Each row was made from one small tree. Brackets hold a mark, then the marks that hang from it, in alphabetical order. Every link used is in the known rows. Write each row's tree.
Known rows
{V {C J {Q Y}} E}: [ 0.06  0.01  0.01  0.02  0.28 -0.36 -0.04 -0.44 -0.24  0.17  0.03 -0.28
  0.01  0.57 -0.18 -0.19  0.24  0.13  0.03 -0.23 -0.18 -0.05  0.01]
{C J Z}: [-0.11 -0.11  0.09 -0.03 -0.09  0.04 -0.01 -0.09  0.23  0.18 -0.06 -0.14
 -0.08  0.07 -0.05 -0.12  0.14  0.03 -0.11 -0.08 -0.01  0.03 -0.09]
{J {C V Z}}: [-0.05  0.01  0.12 -0.04 -0.24 -0.12 -0.04  0.16  0.37  0.00 -0.07 -0.16
 -0.09  0.31 -0.03 -0.12  0.13  0.03 -0.10 -0.14  0.01 -0.05 -0.04]
{Y {Q {C J Z}}}: [-0.11 -0.09 -0.16  0.00 -0.15 -0.16 -0.03 -0.17  0.32  0.41 -0.05 -0.21
 -0.10  0.15 -0.13 -0.11  0.19 -0.07  0.10  0.05 -0.06  0.02 -0.11]
{J {C {Q Y} V Z}}: [-0.08  0.01  0.10 -0.04 -0.15 -0.19 -0.06 -0.03  0.25  0.12 -0.03 -0.20
 -0.03  0.60 -0.17 -0.21  0.00  0.02 -0.04 -0.24 -0.02  0.00 -0.01]
{H M}: [-0.04 -0.01 -0.03 -0.01 -0.06  0.05 -0.04  0.13  0.02 -0.09  0.08  0.02
  0.02  0.14 -0.39  0.01 -0.04 -0.01 -0.01 -0.03 -0.03 -0.01 -0.01]
{J {C V}}: [ 0.00  0.13  0.09 -0.04 -0.12 -0.05 -0.05  0.16  0.23 -0.06 -0.04 -0.12
 -0.04  0.35  0.00 -0.06  0.09  0.05 -0.03 -0.09 -0.03 -0.07 -0.02]
{J {C {Q Y} Z}}: [-0.02 -0.04  0.02 -0.05 -0.03 -0.19 -0.03 -0.05  0.12  0.13  0.02 -0.16
 -0.04  0.52 -0.12 -0.15  0.02  0.01 -0.04 -0.23 -0.01  0.04  0.06]
{V E}: [ 0.05 -0.07  0.01  0.04  0.06 -0.14  0.01 -0.09 -0.12  0.03  0.01 -0.10
  0.01  0.14 -0.05 -0.03  0.17  0.03  0.00  0.02 -0.07 -0.04  0.04]
{H C}: [-0.05  0.06 -0.05  0.00  0.10 -0.04 -0.01 -0.01 -0.03 -0.15 -0.02  0.04
  0.01  0.07 -0.21 -0.04  0.12  0.02 -0.02  0.08 -0.04 -0.02  0.03]
{J {C Q V Z}}: [-0.07  0.00  0.17 -0.06 -0.19 -0.09 -0.04  0.04  0.43  0.12 -0.09 -0.25
 -0.11  0.49 -0.04 -0.19  0.01  0.06 -0.01 -0.21 -0.02 -0.05 -0.13]
{J {C Q V}}: [-0.01  0.12  0.13 -0.06 -0.07 -0.01 -0.05  0.05  0.23  0.08 -0.07 -0.21
 -0.09  0.53 -0.01 -0.13 -0.05  0.07  0.06 -0.16 -0.06 -0.07 -0.10]
{H {C J {Q Y}} M}: [-0.12  0.04 -0.05 -0.06  0.18  0.01 -0.08 -0.14 -0.08  0.03  0.06 -0.09
  0.01  0.62 -0.74 -0.17  0.08  0.01  0.00 -0.09 -0.15  0.03 -0.03]
{Z C}: [ 0.07  0.00  0.12  0.03  0.00 -0.03 -0.02 -0.06  0.05 -0.18 -0.05  0.00
  0.04 -0.04  0.00  0.00  0.12  0.06  0.05 -0.18  0.00 -0.06 -0.06]
{Y Q}: [-0.03 -0.06 -0.12  0.03 -0.03 -0.07 -0.01 -0.08  0.00  0.16  0.01 -0.06
 -0.02  0.00 -0.03  0.03 -0.02  0.00  0.20  0.16 -0.03 -0.05 -0.01]
{H {C J V Z} M}: [-0.22 -0.04  0.08 -0.04 -0.15  0.06 -0.09  0.07  0.34 -0.03 -0.06 -0.14
 -0.04  0.38 -0.70 -0.22  0.23  0.03 -0.15 -0.07 -0.11 -0.03 -0.13]
{Y {Q {C J V}}}: [-0.10  0.06 -0.11  0.02 -0.14 -0.13 -0.09 -0.12  0.29  0.33 -0.07 -0.21
 -0.06  0.26 -0.13 -0.10  0.11 -0.05  0.16  0.12 -0.11 -0.04 -0.18]
{V {C Z} E}: [ 0.06 -0.08  0.03  0.05  0.00 -0.39  0.01 -0.18 -0.03  0.03 -0.01 -0.20
 -0.01  0.11 -0.09 -0.11  0.31  0.10 -0.08 -0.13 -0.07 -0.08  0.06]
{Q {C {V E}} Y}: [ 0.03  0.09 -0.10  0.06 -0.06 -0.40 -0.07 -0.09 -0.01  0.12  0.03 -0.10
  0.08  0.46 -0.21 -0.12  0.21 -0.09 -0.02 -0.01 -0.10  0.01  0.07]
{M {H C}}: [-0.09  0.15 -0.13  0.03  0.13 -0.18  0.01 -0.23  0.01 -0.05 -0.03  0.05
  0.04  0.08 -0.16 -0.02  0.32  0.01 -0.08  0.18 -0.04 -0.07  0.08]
{Q C Y}: [ 0.03  0.10 -0.18  0.03  0.01 -0.26 -0.03 -0.05 -0.06  0.07  0.06  0.03
  0.07  0.23 -0.13 -0.03  0.04 -0.13 -0.01 -0.03 -0.02  0.09  0.13]
{E {V {C J Q Z}}}: [-0.08  0.04  0.16 -0.04 -0.10 -0.19 -0.06 -0.28  0.17  0.26 -0.10 -0.29
 -0.10  0.40 -0.11 -0.25  0.25  0.12  0.00 -0.20 -0.10 -0.06 -0.22]
{M {H {C Q Z}}}: [-0.16  0.04 -0.03  0.01  0.03 -0.23  0.01 -0.36  0.23  0.14 -0.08 -0.09
 -0.02  0.21 -0.18 -0.15  0.26  0.02 -0.08  0.08 -0.03 -0.05 -0.02]
{Z {C J {Q Y} V}}: [-0.04  0.03  0.25  0.00  0.03 -0.04 -0.11 -0.29  0.15  0.05 -0.11 -0.16
  0.03  0.44 -0.17 -0.21  0.09  0.10  0.02 -0.32 -0.10 -0.04 -0.18]
{H {C J} M}: [-0.11  0.06 -0.03 -0.05  0.09  0.12 -0.06  0.03  0.04 -0.10  0.02 -0.05
 -0.03  0.31 -0.64 -0.09  0.17  0.03 -0.05  0.01 -0.13 -0.02 -0.04]
{V {C J Z} E}: [ 0.00 -0.09  0.07  0.02  0.06 -0.28 -0.01 -0.28  0.02  0.14 -0.04 -0.30
 -0.06  0.21 -0.09 -0.17  0.41  0.12 -0.13 -0.17 -0.11 -0.07 -0.03]

Write each row's tree
[-0.02 -0.02 -0.05  0.07 -0.18 -0.45 -0.05 -0.11  0.15  0.18  0.01 -0.16
  0.07  0.44 -0.23 -0.19  0.25 -0.10 -0.10 -0.06 -0.06  0.02  0.04]
{Q {C {V E} Z} Y}
[ 0.00  0.06  0.08 -0.04  0.18 -0.08 -0.04 -0.30  0.01  0.18 -0.05 -0.24
 -0.09  0.26 -0.01 -0.14  0.09  0.13  0.03 -0.24 -0.11 -0.06 -0.14]
{V {C J Q}}
[-0.02  0.03  0.11 -0.01 -0.14 -0.29 -0.04 -0.20  0.11  0.16 -0.07 -0.19
 -0.05  0.31 -0.08 -0.19  0.16  0.09  0.03 -0.17 -0.05 -0.07 -0.15]
{E {V {C Q Z}}}
[-0.12 -0.03  0.05 -0.03  0.03 -0.07  0.00 -0.13  0.18  0.06 -0.06 -0.11
 -0.07  0.20 -0.25 -0.17  0.08  0.04 -0.03 -0.03 -0.03  0.00 -0.07]
{H {C Q Z}}
[-0.01 -0.08  0.11  0.00  0.11 -0.27 -0.01 -0.40  0.10  0.27 -0.06 -0.39
 -0.11  0.37 -0.11 -0.24  0.28  0.15 -0.04 -0.22 -0.15 -0.08 -0.12]
{V {C J Q Z} E}
[ 0.01 -0.03  0.29  0.02  0.04 -0.08 -0.07 -0.29  0.20  0.09 -0.14 -0.31
 -0.06  0.46 -0.10 -0.22  0.28  0.15  0.05 -0.24 -0.16 -0.14 -0.24]
{Z {C J Q {V E}}}
[-0.08 -0.02  0.05  0.02 -0.19 -0.26 -0.05 -0.13  0.36  0.28 -0.09 -0.30
 -0.07  0.41 -0.16 -0.23  0.32 -0.03 -0.11 -0.06 -0.11 -0.02 -0.12]
{Q {C J {V E} Z}}
[ 0.05  0.08 -0.04  0.01  0.19 -0.28 -0.03 -0.28 -0.21  0.03  0.04 -0.10
  0.05  0.31 -0.11 -0.10 -0.01  0.07  0.05 -0.22 -0.06 -0.01  0.05]
{V {C {Q Y}}}
[-0.12  0.02  0.01  0.00 -0.19 -0.23 -0.08 -0.12  0.30  0.25 -0.05 -0.16
  0.00  0.40 -0.22 -0.22  0.16 -0.09 -0.12 -0.14 -0.04  0.08 -0.06]
{Q {C J V Z} Y}
[ 0.10  0.03 -0.04  0.05  0.24 -0.44 -0.02 -0.36 -0.32  0.08  0.06 -0.18
  0.06  0.46 -0.17 -0.14  0.16  0.09  0.05 -0.18 -0.13 -0.06  0.08]
{V {C {Q Y}} E}
[ 0.03  0.08 -0.02 -0.05  0.10 -0.14 -0.04 -0.06 -0.04  0.06  0.04 -0.12
 -0.02  0.55 -0.09 -0.08 -0.05  0.02  0.04 -0.20 -0.05  0.01  0.08]
{J {C {Q Y}}}
[-0.05  0.05  0.06  0.00 -0.02 -0.08 -0.07 -0.14 -0.01  0.10 -0.02 -0.07
  0.05  0.40 -0.14 -0.14 -0.14  0.01  0.05 -0.10 -0.03  0.02 -0.05]
{C {Q Y} V}
[-0.10 -0.02 -0.12  0.04 -0.29 -0.27 -0.06 -0.04  0.38  0.30 -0.07 -0.17
 -0.04  0.13 -0.10 -0.11  0.07 -0.10  0.10  0.09 -0.02 -0.02 -0.09]
{Y {Q {C V Z}}}
[ 0.10  0.03  0.04  0.02  0.19 -0.32  0.00 -0.30 -0.13  0.09  0.00 -0.24
 -0.03  0.34 -0.04 -0.12  0.16  0.13  0.07 -0.12 -0.13 -0.11 -0.02]
{V {C Q} E}
[-0.09 -0.03 -0.09 -0.01 -0.07 -0.23 -0.04 -0.16  0.15  0.27  0.00 -0.12
 -0.03  0.28 -0.19 -0.16  0.18 -0.11 -0.12 -0.12 -0.04  0.12  0.01]
{Q {C J Z} Y}
[-0.16 -0.03 -0.07  0.01 -0.25 -0.19 -0.07 -0.12  0.43  0.40 -0.10 -0.26
 -0.09  0.24 -0.16 -0.17  0.18 -0.06  0.09  0.06 -0.08 -0.01 -0.18]
{Y {Q {C J V Z}}}
[-0.07  0.04 -0.02  0.02 -0.03 -0.13 -0.07  0.08  0.02 -0.18  0.02 -0.10
  0.05  0.46 -0.69 -0.12  0.25  0.04 -0.03  0.10 -0.15 -0.10 -0.01]
{H {C {V E}} M}
[ 0.01  0.03 -0.16  0.08 -0.13 -0.37 -0.05 -0.11  0.14  0.20 -0.02 -0.21
 -0.02  0.32 -0.14 -0.07  0.19 -0.06  0.20  0.17 -0.12 -0.09 -0.05]
{Y {Q {C {V E}}}}
[ 0.01 -0.01  0.15 -0.01  0.15 -0.06 -0.06 -0.32  0.00  0.04 -0.05 -0.13
  0.01  0.37 -0.14 -0.15  0.11  0.09  0.04 -0.29 -0.08 -0.01 -0.09]
{Z {C J {Q Y}}}
[-0.19  0.02 -0.02  0.01  0.03 -0.14 -0.01 -0.33  0.23  0.12 -0.09 -0.10
 -0.03  0.15 -0.21 -0.14  0.47  0.03 -0.18  0.13 -0.06 -0.05 -0.02]
{M {H {C J Z}}}
[ 0.02  0.03  0.19  0.03 -0.02 -0.12 -0.08 -0.19  0.09 -0.07 -0.07 -0.08
  0.08  0.31 -0.15 -0.14  0.00  0.07  0.07 -0.28 -0.05 -0.05 -0.11]
{Z {C {Q Y} V}}
[-0.07  0.13  0.00 -0.01 -0.11 -0.05 -0.07 -0.04  0.29  0.15 -0.08 -0.17
 -0.06  0.29 -0.08 -0.13  0.12 -0.05 -0.02 -0.07 -0.09  0.01 -0.15]
{Q {C J V}}
[-0.09  0.00 -0.01 -0.02 -0.11 -0.10 -0.02 -0.08  0.34  0.27 -0.05 -0.17
 -0.10  0.17 -0.09 -0.14  0.19 -0.07 -0.08 -0.09 -0.03  0.06 -0.11]
{Q {C J Z}}
[-0.02  0.15  0.12 -0.04  0.05 -0.15 -0.07 -0.28  0.01  0.21 -0.06 -0.24
 -0.06  0.45 -0.09 -0.18  0.19  0.13  0.09 -0.18 -0.14 -0.08 -0.20]
{E {V {C J Q}}}
[-0.19  0.18  0.07  0.00  0.11 -0.08 -0.06 -0.41  0.27  0.18 -0.13 -0.17
 -0.04  0.43 -0.24 -0.20  0.28  0.08 -0.05  0.09 -0.13 -0.10 -0.16]
{M {H {C J Q V}}}
[-0.06 -0.04  0.05 -0.02  0.10 -0.23 -0.04 -0.37  0.01  0.24 -0.02 -0.23
 -0.03  0.37 -0.17 -0.23  0.12  0.09 -0.06 -0.31 -0.08  0.02 -0.04]
{V {C J {Q Y} Z}}
[ 0.00  0.11  0.06 -0.04 -0.02 -0.15 -0.07 -0.03  0.08  0.07 -0.01 -0.16
 -0.01  0.63 -0.12 -0.14 -0.06  0.04  0.04 -0.19 -0.06 -0.02  0.00]
{J {C {Q Y} V}}
[-0.01  0.09  0.02  0.02 -0.06 -0.20 -0.07 -0.11  0.20  0.20 -0.06 -0.25
 -0.05  0.44 -0.15 -0.16  0.28 -0.02 -0.04 -0.02 -0.14 -0.04 -0.09]
{Q {C J {V E}}}
[-0.18 -0.06 -0.01 -0.05 -0.04  0.06 -0.05  0.02  0.22 -0.02  0.00 -0.10
 -0.06  0.29 -0.66 -0.16  0.24  0.02 -0.14 -0.03 -0.09  0.01 -0.07]
{H {C J Z} M}
[-0.14  0.03 -0.10  0.04 -0.01 -0.22  0.02 -0.25  0.18  0.03 -0.05  0.00
  0.02  0.05 -0.20 -0.08  0.38  0.00 -0.17  0.15  0.00 -0.06  0.05]
{M {H {C Z}}}
[-0.07  0.03  0.12 -0.01 -0.13 -0.21 -0.05 -0.16  0.10  0.15 -0.07 -0.20
 -0.05  0.24 -0.11 -0.18  0.35  0.11 -0.08 -0.16 -0.08 -0.06 -0.14]
{E {V {C J Z}}}
